Each row comes from the steps of one path. Every step used is in the known rows, and no mark comes twice. Write the path behind each row, first mark first.
Known rows:
rito > fipa: [-0.58,-0.19,-0.07,+0.32,+0.84,+0.65,-0.16,-0.30,+0.54,-0.49,+0.35,+0.55,-0.68,-0.68,+0.88,-0.23,-0.40,-1.70,-1.44,-0.12,+0.46,+0.06,+0.44]
kepopen > mafev > fipa > kabe > zuzana: [+0.83,+0.83,-0.11,+0.96,+0.23,+1.00,-2.00,+0.41,+1.31,+2.10,-2.58,+0.22,+0.29,-0.19,-0.69,+2.45,+5.62,+1.64,-0.32,+2.13,-1.66,+0.48,+1.84]
dazi > fipa: [+1.09,-0.20,-0.53,-1.12,+1.20,-0.45,-1.22,-0.45,+0.65,+0.84,+1.28,-0.06,-0.71,+1.64,+0.02,+0.53,-1.82,+0.40,-0.59,+1.70,+0.62,+0.19,-0.09]
kabe > zuzana > mafev > fipa: [-0.99,+1.28,+0.52,+0.62,+5.35,+1.26,-2.04,+1.49,+2.35,-2.37,-0.77,-1.07,-1.59,+1.23,+1.54,+0.88,+4.59,+0.20,+0.93,-0.61,-2.09,+1.33,-0.51]
rito > zuzana > dazi > fipa > mafev: [+2.18,-1.51,-0.96,+1.52,+2.97,-1.80,-0.92,-0.48,+1.59,+1.76,+1.01,-1.35,-1.30,+3.45,+2.11,-1.90,-4.33,-3.36,-0.29,+5.32,-0.03,+1.93,-0.88]
mafev > zuzana > rito > fipa: [-0.72,-0.05,-1.07,+0.72,+1.59,-2.70,-0.82,-1.52,+1.68,+1.06,+3.20,-0.23,-2.37,-0.98,+3.64,-1.99,+0.02,+2.20,-1.06,-1.65,+1.49,-0.69,-0.19]
fipa > kabe > zuzana: [+1.29,-1.18,-0.81,-0.39,+0.87,-1.58,+0.35,-0.65,+0.29,+0.29,-2.96,+1.46,+1.04,+0.05,+1.13,+1.91,+1.94,+1.56,-0.12,+0.60,-1.07,+0.52,+0.33]
zuzana > dazi > fipa > mafev: [+2.29,-1.17,-0.56,+1.51,+3.20,-1.98,-1.19,-1.51,+1.06,+2.15,+0.96,-1.76,-2.21,+3.63,+0.23,-0.51,-2.27,-1.97,-0.57,+4.97,+0.51,+2.38,-1.47]
kepopen > mafev > zuzana > dazi: [-0.91,+1.24,-0.60,+2.71,+1.11,-1.55,-1.05,-0.54,+2.72,+4.02,+0.51,-3.09,-2.23,+0.60,+0.31,-1.78,+0.93,-0.03,-0.99,+1.39,-0.09,+1.19,-0.10]
fipa > rito: [+1.92,-0.18,-0.23,-0.12,-0.93,-2.43,-1.16,-2.93,-0.17,-0.27,+0.62,+0.17,+0.18,-0.12,+1.93,+0.93,-1.32,+1.18,+1.11,-1.21,+0.16,-0.23,+0.97]
dazi > fipa > kabe > zuzana: [+2.39,-1.34,-1.41,-1.60,+1.98,-1.75,-1.07,-1.17,+1.08,+1.30,-1.52,+1.31,+0.30,+1.89,+1.22,+2.62,+0.70,+2.15,-0.77,+2.19,-0.62,+0.62,+0.08]
kepopen > mafev > zuzana > dazi > fipa > rito: [+2.05,+0.91,-1.19,+1.41,+1.15,-4.40,-3.85,-4.20,+3.08,+4.83,+2.68,-3.28,-2.51,+2.06,+2.37,-0.47,-2.51,+1.19,-0.61,+1.42,+0.35,+0.97,+1.18]
kabe > zuzana > mafev > fipa > rito: [+0.87,+0.81,+0.23,+0.54,+4.41,-1.23,-3.22,-1.30,+1.90,-2.71,-0.03,-1.03,-1.40,+1.16,+3.36,+1.65,+3.43,+1.04,+2.06,-1.86,-2.10,+1.07,+0.45]
kabe > zuzana > dazi: [+2.15,-1.22,-0.11,+0.55,+3.18,-0.86,-0.56,+1.09,+2.75,-2.05,-0.91,-1.07,-1.24,+1.95,+4.01,+0.57,-0.67,-1.32,+1.11,+0.03,-1.04,+0.90,-0.82]
dazi > fipa > mafev: [+0.74,-0.56,-0.54,+0.54,+1.73,-0.91,-1.27,-1.06,-0.93,+2.15,+0.45,-0.49,-1.26,+2.39,-2.54,-0.53,-0.87,-1.75,-1.66,+5.14,+0.76,+1.79,-1.06]
kabe > zuzana: [+0.91,-0.24,-0.04,-0.33,+2.18,+0.17,-0.66,+1.58,+0.81,-2.08,-1.47,+0.34,-0.68,+0.84,+1.43,+0.56,+0.79,-0.87,-0.25,+0.23,-0.67,+0.32,-0.35]
fipa > mafev > zuzana: [-2.65,+0.54,-0.85,+1.78,+1.39,-1.42,-0.14,-1.35,-0.97,+3.33,+0.19,-1.49,-1.65,+1.04,-2.51,-2.45,+0.10,-0.31,-1.29,+2.68,+0.37,+1.77,-0.78]
mafev > fipa > kabe: [-0.14,-0.22,-0.33,-0.59,-1.35,-0.05,+0.65,-1.96,+0.29,+1.64,-0.47,+0.59,+1.67,-0.15,+0.03,+2.33,+2.18,+3.86,+1.87,-0.30,-1.20,+0.17,+2.26]
zuzana > dazi > fipa: [+2.64,-1.34,-0.54,-0.39,+2.11,-1.87,-1.09,-1.01,+2.50,+0.90,+1.75,-1.53,-1.32,+3.07,+2.89,+0.43,-3.19,-0.10,+0.59,+1.20,+0.39,+0.99,-0.45]
kabe > zuzana > mafev: [-0.54,+0.81,+0.28,+1.41,+5.36,-0.25,-1.29,+1.58,+1.38,-1.81,-1.78,-0.73,-1.66,+0.76,+1.04,-0.03,+3.28,-0.94,-0.50,+0.24,-1.22,+1.26,-2.12]
fipa > rito > zuzana > dazi: [+3.03,-1.37,-0.43,+0.81,+0.06,-3.46,-0.51,-2.43,+2.32,-0.66,+0.98,-0.97,+0.33,+0.87,+6.80,-0.38,-4.66,-0.62,+2.25,-1.38,-1.00,-0.11,+1.08]

Which path is each row?
[-0.89,-0.55,-0.25,+2.05,+1.68,+0.06,-0.21,-0.69,-1.05,+1.21,-0.28,+0.14,-1.40,+0.16,-1.58,-1.33,+0.44,-3.80,-2.46,+3.23,+0.77,+1.63,-0.52] : rito > fipa > mafev
[+4.79,-1.57,-1.71,-1.38,+2.07,-4.05,-1.62,-1.63,+1.61,+0.59,-0.09,+1.70,-0.58,+1.60,+3.86,+2.34,+1.19,+4.80,+0.28,+1.74,+0.38,-0.35,-0.85] : dazi > fipa > kabe > zuzana > rito
[+0.22,+1.39,-0.09,+1.38,-2.03,+0.85,-1.01,-1.15,+0.23,+4.05,-1.15,+0.05,+1.08,-0.77,-2.15,+1.97,+5.17,+2.48,-0.22,+1.70,-1.40,+0.33,+2.66] : kepopen > mafev > fipa > kabe
[+2.32,+0.13,-0.21,+1.84,+1.29,-0.43,-1.65,-0.25,+3.34,+1.54,-2.16,-1.04,-0.30,+1.00,+1.72,+2.47,+4.56,+1.29,+0.98,+1.63,-2.04,+1.20,+1.83] : kepopen > mafev > fipa > kabe > zuzana > dazi
[+3.35,-1.78,-1.28,-0.43,+0.92,-3.21,-0.09,-3.27,+2.04,+2.75,+0.37,-0.46,+0.12,+2.70,+2.43,+1.97,-2.14,+2.55,+0.55,+1.93,-0.03,+1.08,+0.10] : zuzana > dazi > fipa > kabe
[+2.18,-2.23,-1.22,+0.77,+2.83,-2.23,+0.24,-1.32,+2.77,-0.31,-1.77,+0.57,-0.40,+0.88,+4.54,+1.65,+0.15,-0.27,-0.39,+0.13,-1.05,+1.21,+0.16] : rito > fipa > kabe > zuzana > dazi
[+3.16,-0.75,-0.33,-0.03,+2.53,-1.68,-1.42,+1.15,+1.46,-2.42,+0.01,+0.78,-1.15,+0.17,+4.29,+0.47,+1.90,+2.01,+0.84,-0.38,+0.35,-0.75,-1.51] : kabe > zuzana > rito
[-0.33,-0.22,-0.75,+1.45,+5.17,-1.45,-0.48,-0.96,+1.46,+0.18,-2.79,+0.84,-0.85,-0.33,+1.51,+1.06,+4.26,-0.02,-2.04,+0.56,-0.96,+1.31,-1.09] : rito > fipa > kabe > zuzana > mafev
[-1.64,+0.33,-1.41,+0.63,+2.07,-2.10,-1.46,-1.83,-0.60,+4.03,+1.66,-1.31,-2.38,+2.33,-2.63,-1.71,-1.48,+0.04,-1.86,+4.18,+0.92,+1.93,-0.85] : dazi > fipa > mafev > zuzana
[+0.56,-1.04,-2.23,-0.22,+1.22,-4.51,+0.30,-4.15,+2.58,+4.83,+1.65,-1.42,-0.78,+2.77,+2.25,+0.55,-2.58,+3.97,+0.25,+0.96,+0.02,+1.27,+0.34] : mafev > zuzana > dazi > fipa > kabe
[-1.67,+1.65,+0.62,+0.85,+2.92,+1.03,-1.11,+0.21,+1.30,-0.42,+0.77,-1.47,-1.26,+0.39,-0.17,+0.45,+3.51,+0.98,+1.29,-0.72,-1.30,+1.11,+0.02] : zuzana > mafev > fipa
[-0.89,+1.06,-0.08,+0.82,+1.82,-0.77,-0.29,-2.09,+0.98,+1.89,-0.75,-0.41,+0.48,-0.05,-0.34,+1.97,+4.96,+3.62,+1.20,-0.48,-1.70,+1.05,+0.43] : zuzana > mafev > fipa > kabe
[+0.46,+0.38,-0.30,+1.40,+1.99,-2.57,-1.28,-2.38,+1.02,-0.34,+0.14,-0.46,+0.24,-0.20,+3.69,-0.81,-0.31,-0.06,+0.86,-0.69,-1.24,+0.11,-0.25] : fipa > rito > zuzana > mafev
[+1.36,+0.40,-0.04,-0.64,-1.01,-0.65,-1.84,-2.89,+0.71,-1.04,+1.68,-0.32,+0.08,+0.47,+2.38,+1.66,+0.07,+2.02,+2.80,-2.07,-0.82,-0.26,+2.58] : mafev > fipa > rito
[+2.32,-1.34,-1.21,+0.31,+0.03,-3.34,+0.21,-3.13,+0.56,+1.41,+0.44,+1.98,+0.14,-1.34,+3.50,+0.64,+1.62,+3.28,-0.67,-0.36,+0.82,-0.97,+0.17] : zuzana > rito > fipa > kabe
[+0.69,-0.50,-0.58,-0.82,+0.77,-0.11,-0.54,-0.41,+1.27,-0.50,-1.66,+1.15,+0.70,+0.54,+1.76,+2.91,+3.43,+2.84,+1.64,-0.34,-1.97,+0.52,+1.80] : mafev > fipa > kabe > zuzana
[-3.26,+0.10,-0.71,+2.38,+2.18,-1.10,-0.25,-1.49,-0.58,+2.98,+0.79,-0.89,-2.54,+0.15,-1.91,-2.66,+0.12,-2.15,-2.94,+2.44,+0.66,+1.56,-0.10] : rito > fipa > mafev > zuzana
[-0.23,-0.74,-2.05,+0.65,+0.43,-4.50,-0.10,-3.73,+1.25,+3.40,+1.63,+0.91,-0.84,-1.23,+3.25,-0.44,+0.97,+5.03,-1.10,-1.55,+1.14,-0.62,+0.36] : mafev > zuzana > rito > fipa > kabe
[+2.49,-1.13,-0.81,-1.19,-0.32,-2.56,-2.39,-2.53,+0.86,+0.37,+2.14,+0.76,+0.25,+1.38,+4.00,+0.21,-4.88,+0.09,+0.35,+0.74,+0.13,-0.70,+1.22] : dazi > fipa > rito > zuzana
[-1.94,+1.33,+0.27,+0.94,+2.94,+1.40,-0.92,+0.99,+1.88,-0.57,+0.58,-1.00,-0.19,+0.27,+2.03,-0.72,+1.95,-0.39,+1.12,-0.60,-2.24,+0.56,+0.39] : rito > zuzana > mafev > fipa
[+3.29,-1.41,-0.73,-0.55,+4.47,-1.56,-2.35,+0.55,+3.21,-1.25,+0.66,-1.07,-1.90,+3.75,+4.17,+1.12,-2.25,-0.96,+0.20,+1.42,-0.39,+1.17,-0.83] : kabe > zuzana > dazi > fipa
[+1.69,+0.43,-0.75,-0.13,+3.09,-3.14,-2.55,-2.66,+1.84,+0.47,+1.75,-0.64,-0.62,+1.33,+4.11,-0.46,-2.18,-0.21,-0.32,+0.94,-0.55,+0.34,-0.22] : dazi > fipa > rito > zuzana > mafev
[+0.06,-1.28,-0.87,+0.04,-0.35,-1.27,+0.90,-2.45,+0.01,+1.76,-0.78,+1.68,+0.74,-1.17,+0.35,+1.23,+0.44,+1.06,-1.51,+0.48,+0.25,+0.07,+1.30] : rito > fipa > kabe
[+2.57,+0.52,+0.16,+1.89,-0.44,-1.02,-2.99,-1.65,+3.40,+1.15,+1.41,-1.82,-0.28,+0.69,+5.05,+0.21,-0.77,-0.90,+2.19,+0.07,-1.62,+0.01,+3.08] : kepopen > mafev > fipa > rito > zuzana > dazi
[+5.22,-1.73,-0.81,-0.91,+3.32,-3.60,-2.85,-2.70,+3.07,-1.63,+1.17,-1.28,-1.71,+3.44,+6.40,+1.59,-3.51,-0.06,+1.43,+0.41,-0.27,+1.04,-0.08] : kabe > zuzana > dazi > fipa > rito
[+1.70,-0.77,-1.69,-0.49,+1.51,-5.17,-2.18,-4.86,+2.97,+2.40,+3.51,-2.52,-2.16,+2.78,+4.68,+0.03,-5.07,+2.48,+1.12,-0.75,+0.45,+0.70,+0.67] : mafev > zuzana > dazi > fipa > rito
[+2.54,-0.89,-0.45,+0.23,-0.24,-1.94,-1.54,-2.31,+2.87,-1.52,+2.18,-1.16,+0.11,+1.53,+7.09,+0.45,-3.78,+0.35,+4.20,-2.31,-1.75,+0.07,+2.96] : mafev > fipa > rito > zuzana > dazi
[+0.84,-0.05,-1.62,+0.78,+2.49,-4.14,-1.94,-2.23,+0.20,+3.75,+3.01,-1.11,-3.14,+2.26,+0.15,-1.92,-0.73,+2.40,-1.15,+3.56,+1.91,+1.13,-1.68] : dazi > fipa > mafev > zuzana > rito
[+0.73,-1.61,-0.85,+0.01,+1.81,-0.98,+0.25,-0.64,+0.79,-0.18,-2.26,+2.01,+0.14,-0.27,+1.77,+1.65,+1.79,-0.17,-1.48,+0.44,-0.46,+0.40,+0.59] : rito > fipa > kabe > zuzana
[+0.94,+1.48,+0.41,+1.26,-1.62,+0.08,-3.11,-0.79,+1.20,+1.18,+0.73,-0.50,+0.52,-0.70,+2.28,+0.37,+0.53,-0.53,+0.89,+0.21,-1.42,-0.53,+3.21] : kepopen > mafev > fipa > rito > zuzana
